Every row comes from one small tree of marks. The marks that hang from a mark follow it in brackets, in the order of their numbers. Every link used is in the known rows. Which tree was each row made from?
Known rows:
J705[J339[J587[J929] J839[J184]]]: [-0.43 -1.27  1.54 -2.37  2.10 -1.74  0.17 -2.93  2.31  1.93 -0.11  0.73
  0.72  2.90 -1.85  0.55  1.82 -0.87  1.98 -2.18]
J839[J184[J250 J494] J339[J587[J929] J705]]: [-1.37 -1.95  1.39 -4.31  2.00 -2.93  1.68 -3.39  3.32  3.83  1.94  3.27
  1.59  1.01 -5.37  2.15  3.43  0.07  3.63 -3.53]
J184[J126 J494 J839]: [-3.04  1.49 -2.97 -2.70 -0.94 -1.73  1.56 -0.86 -0.52  0.07  0.28  5.87
 -0.22 -2.55 -0.78  1.91  2.29  0.67  0.37 -1.31]
J184[J839]: [-1.47  0.01 -0.91 -1.49  0.34 -1.30  0.50 -0.58  0.43 -0.25  0.63  2.05
 -0.34 -0.62 -0.50  0.84  0.92  0.41  0.42  0.08]
J705[J339[J839[J184]]]: [-0.49 -0.32  1.54 -2.22  2.62 -0.70 -0.58 -1.58  1.42  0.79 -0.21 -0.54
  0.98  1.90 -0.94 -0.47  0.47 -0.19  0.49 -1.72]
J339[J587 J705]: [ 0.58 -1.70  1.71 -1.47  0.90 -1.21 -1.15 -1.86  1.21  1.17  0.22 -1.50
 -1.66  0.65 -1.18 -0.54  0.15 -0.85  1.75 -1.43]
J705[J339[J587]]: [ 0.51 -1.00  1.06 -1.17  0.05 -1.54  0.57 -1.20  0.33  0.80 -0.58 -0.52
 -1.25  1.95  0.13  0.49  0.36 -1.60  1.55 -1.39]
J494[J184[J250 J839[J339]]]: [-2.79 -0.62 -0.61 -4.45  2.29 -1.55  1.33 -0.69  1.24  1.63  1.57  3.49
  0.35  0.23 -2.89  0.56  2.39  1.59  1.33  0.00]
J494[J184]: [-0.22 -0.69 -0.10 -1.89  0.89  1.08 -0.47  0.69  0.08  0.26  0.40  0.25
 -0.08  0.80 -0.75 -0.71  0.97  0.96 -0.96 -0.34]
J705[J339[J587[J929] J839]]: [-0.09 -0.74  0.43 -1.65  0.85 -1.88  0.34 -2.71  1.76  1.10 -0.49  0.72
 -0.25  2.73 -0.80  0.53  1.40 -1.42  2.17 -1.09]
J839[J184[J126 J494] J339[J587[J929] J705]]: [-0.98 -1.32  0.86 -3.35  1.66 -1.56  1.54 -2.86  1.35  3.94  1.26  3.36
  1.53  0.10 -4.89  2.14  3.94 -0.58  3.36 -4.57]
J929[J587]: [ 1.26  0.15 -0.17  0.10  1.37  0.87 -0.45  1.44 -0.53  1.13  1.02  1.00
  1.16  1.51 -0.22 -1.24  1.03 -0.73  0.54  0.03]
J184[J250 J839]: [-2.96  0.22 -1.05 -3.11  0.66 -2.82  1.11 -1.31  1.24  0.55  0.58  3.80
 -0.56 -1.19 -1.03  0.48  0.47  1.16  1.21  1.01]
J126[J184[J250 J839]]: [-3.14 -0.16  0.22 -3.42  2.17 -1.66  0.44 -1.44  1.94  0.90  0.89  2.12
 -0.40 -0.42  0.16  0.72 -0.70  0.68  2.48 -0.11]
J184[J126 J494 J839[J339[J587 J705]]]: [-2.41 -0.02 -1.04 -3.57  0.63 -2.76  1.54 -2.60  0.49  2.07  1.08  4.52
 -0.49 -1.39 -3.14  2.41  3.49 -0.44  3.15 -3.07]
J839[J339]: [ 0.14 -0.16  0.52  0.34  0.97 -0.03  0.97 -0.26  0.04  1.07  0.78 -0.27
  1.19  0.64 -1.56  0.97  1.29 -0.46  1.48 -0.79]
J839[J184[J494]]: [-0.75 -0.20  0.20 -1.43  0.44 -0.27  0.47 -0.31  1.01  0.50  0.81  1.79
  1.53 -0.01 -1.63  1.27  1.60  0.97 -0.72 -2.48]
J184[J126 J250 J494 J839[J339[J587 J705]]]: [-3.85  0.07 -1.25 -5.24  0.88 -4.26  2.19 -3.38  1.24  2.83  1.01  6.22
 -0.75 -1.92 -3.62  2.06  3.04  0.31  3.91 -2.14]
J494[J184[J126 J250 J839]]: [-3.89  0.24 -1.76 -5.32  1.49 -1.51  0.86 -0.69  0.08  1.55  0.23  5.38
 -0.88 -1.68 -1.55 -0.45  1.37  2.05  0.64  0.39]
J494[J184[J126 J250 J839[J339]]]: [-3.76  0.07 -1.33 -5.04  2.19 -1.49  1.66 -1.00  0.04  2.37  0.85  5.18
  0.00 -1.12 -2.78  0.25  2.45  1.61  1.81 -0.20]

Write each row's tree:
[ 0.81 -1.92  1.37 -1.31  1.27 -1.30  0.68 -2.38  1.54  2.65  1.13 -0.04
  0.28  1.57 -3.34  1.17  2.21 -1.60  3.60 -1.91]
J839[J339[J587[J929] J705]]
[-0.53 -1.87  2.05 -2.80  2.76 -1.22  0.83 -2.86  1.09  4.37  0.82  1.59
  1.17  0.43 -4.57  0.85  2.79 -0.77  3.86 -3.57]
J839[J184[J126] J339[J587[J929] J705]]
[-3.15  0.71 -0.72 -3.54  0.64 -1.71  1.35 -1.27  0.53  2.01  0.03  5.01
  1.02 -1.90 -1.96  0.71  1.29  1.74  0.46 -1.83]
J839[J184[J126 J250 J494]]
[-1.86 -1.52 -0.54 -4.93  2.15 -1.19  0.99 -2.02  0.66  3.03  1.27  3.86
 -0.38  0.11 -3.90  0.68  3.73  0.01  2.84 -2.02]
J494[J184[J126 J839[J339[J587[J929] J705]]]]
[-3.75  1.12 -0.51 -3.39  2.09 -1.70  0.15 -2.40  1.53  1.53 -0.13  4.25
  1.31 -1.15 -1.93  0.10  1.46  2.19  0.41 -1.29]
J339[J839[J184[J126 J250 J494]]]
[-1.13 -1.10 -0.95 -3.21  0.27 -2.90  1.86 -2.74  2.27  1.64  2.15  3.92
  0.34  0.41 -3.80  3.25  4.21 -0.81  3.16 -2.77]
J184[J494 J839[J339[J587[J929] J705]]]
[-2.41 -0.91  1.49 -4.54  2.49 -2.78  1.32 -3.23  1.63  4.15  0.91  3.42
  0.70 -0.69 -4.61  1.22  2.73  0.46  3.46 -3.80]
J839[J184[J126 J250 J494] J339[J587 J705]]
[-1.12 -1.36  2.05 -2.96  2.72 -1.67 -1.82 -3.41  3.22  1.42  0.80 -0.08
  0.10  1.18 -2.78  0.03  1.96  0.61  1.13 -3.26]
J339[J587 J705 J839[J184[J494]]]
[-1.14 -1.13  1.65 -3.02  2.12 -1.42  0.75 -2.49  0.86  3.38  1.07  1.91
  0.95 -0.17 -4.17  1.56  3.13 -0.18  2.78 -4.71]
J839[J184[J126 J494] J339[J587 J705]]
[-3.18 -0.56  1.21 -4.84  2.90 -2.95 -0.97 -4.21  2.75  2.79  0.06  2.84
 -0.34 -0.48 -3.11 -0.48  1.66  1.28  2.14 -2.66]
J339[J587 J705 J839[J184[J126 J250 J494]]]
[-2.58  0.19 -0.99 -3.98  1.13 -0.29  0.45 -0.23 -0.37  1.72 -0.40  3.47
 -0.57 -1.15 -1.11 -1.19  0.54  1.73  0.20  0.30]
J494[J184[J126 J250]]
[-0.38 -1.21  1.84 -1.68  2.25 -1.40 -2.19 -3.12  2.30  0.97  0.00 -1.67
 -1.30  1.23 -1.38 -1.14  0.50 -0.30  1.81 -1.05]
J339[J587 J705 J839]
[-1.08 -2.24  3.33 -3.39  3.54 -2.38  0.26 -2.91  2.52  3.84  1.35  0.06
  0.64  0.98 -4.35  0.17  1.51  0.16  3.53 -2.61]
J839[J184[J250] J339[J587 J705]]
[-3.45  0.35 -0.49 -3.75  1.82 -2.10  1.93 -1.65  2.30  1.34  1.94  3.64
  0.86 -0.11 -1.41  2.81  1.48  0.49  3.11 -1.75]
J126[J184[J250 J494 J839[J339]]]
[-3.19 -0.21  0.67 -3.07  1.53 -2.62  2.32 -2.51  0.99  3.71  0.64  4.53
  1.36 -0.45 -3.81  2.00  3.12  0.99  2.83 -3.08]
J839[J184[J126 J250 J494] J339[J587]]
[ 0.72 -1.18  0.34 -1.48 -0.43 -1.67  1.33 -1.57  0.78  1.36 -0.38  0.94
 -0.56  2.17 -0.61  1.12  1.05 -1.99  2.16 -1.29]
J705[J339[J587[J929]]]
[-3.57  0.42 -0.94 -3.97  1.10 -2.11  1.14 -1.44  2.25  0.40  1.29  3.90
  0.04 -0.72 -0.15  2.02  0.45  0.90  1.97 -1.18]
J126[J184[J250 J494 J839]]
[-3.33  0.63  0.53 -2.89  3.05 -1.30 -0.38 -2.32  1.30  2.01 -0.48  2.71
  1.06 -0.81 -1.71 -1.08  0.42  2.01  0.86 -0.41]
J339[J839[J184[J126 J250]]]
[ 0.45 -2.62  2.73 -2.21  2.78 -1.14  0.49 -2.62  2.35  3.61  1.65 -0.06
  1.49  1.81 -4.69  1.16  2.77 -0.88  3.39 -3.28]
J839[J184 J339[J587[J929] J705]]
[ 0.04 -1.06  1.61 -2.58  2.24 -0.51  0.39 -1.30  1.75  2.01  1.92  0.48
  2.06  0.47 -4.04  1.42  2.48 -0.04  1.40 -3.92]
J839[J184[J494] J339[J705]]
[-0.23 -1.47  1.01 -2.03  1.76 -1.64 -1.29 -3.59  2.75  1.52  0.28 -0.07
 -0.59  1.61 -2.22 -0.47  1.35 -0.68  2.48 -0.94]
J339[J587[J929] J705 J839]
[-2.25  0.40 -0.15 -2.70  0.74 -0.93  0.80 -0.90  1.85  0.65  0.64  2.02
  0.28 -0.14  0.29  1.26 -0.38  0.52  1.58 -1.19]
J126[J184[J250 J494]]
[-2.11  0.14 -0.26 -2.29  1.55 -0.80  1.31 -0.96  1.58  0.61  2.04  2.06
  1.12  0.32 -0.98  3.13  1.95 -0.22  2.43 -2.62]
J126[J184[J494 J839[J339]]]
[-3.22 -0.56 -0.70 -6.16  2.96 -1.63  0.82 -1.56  0.61  2.74  1.02  4.32
 -0.47 -1.29 -3.56 -0.40  2.12  1.27  2.33 -0.83]
J494[J184[J126 J250 J839[J339[J705]]]]
[-0.28 -1.88  1.93 -0.77  1.99 -1.01  1.50 -1.96  1.65  3.10  1.31  1.03
  2.08  2.03 -3.82  1.93  3.16 -0.28  2.75 -2.59]
J839[J184 J339[J587[J929]]]
[-2.62 -1.36  1.38 -4.65  3.35 -2.68 -0.73 -4.67  2.99  3.71 -0.09  2.83
  0.03  0.18 -3.72 -0.96  1.48  0.72  3.24 -1.66]
J339[J587[J929] J705 J839[J184[J126 J250]]]
[-2.36 -0.07 -1.16 -3.58  1.93 -0.19  1.08 -0.29 -0.70  1.71  0.93  3.59
  0.24 -0.67 -2.39  0.51  2.87  0.98  1.06 -1.02]
J494[J184[J126 J839[J339]]]
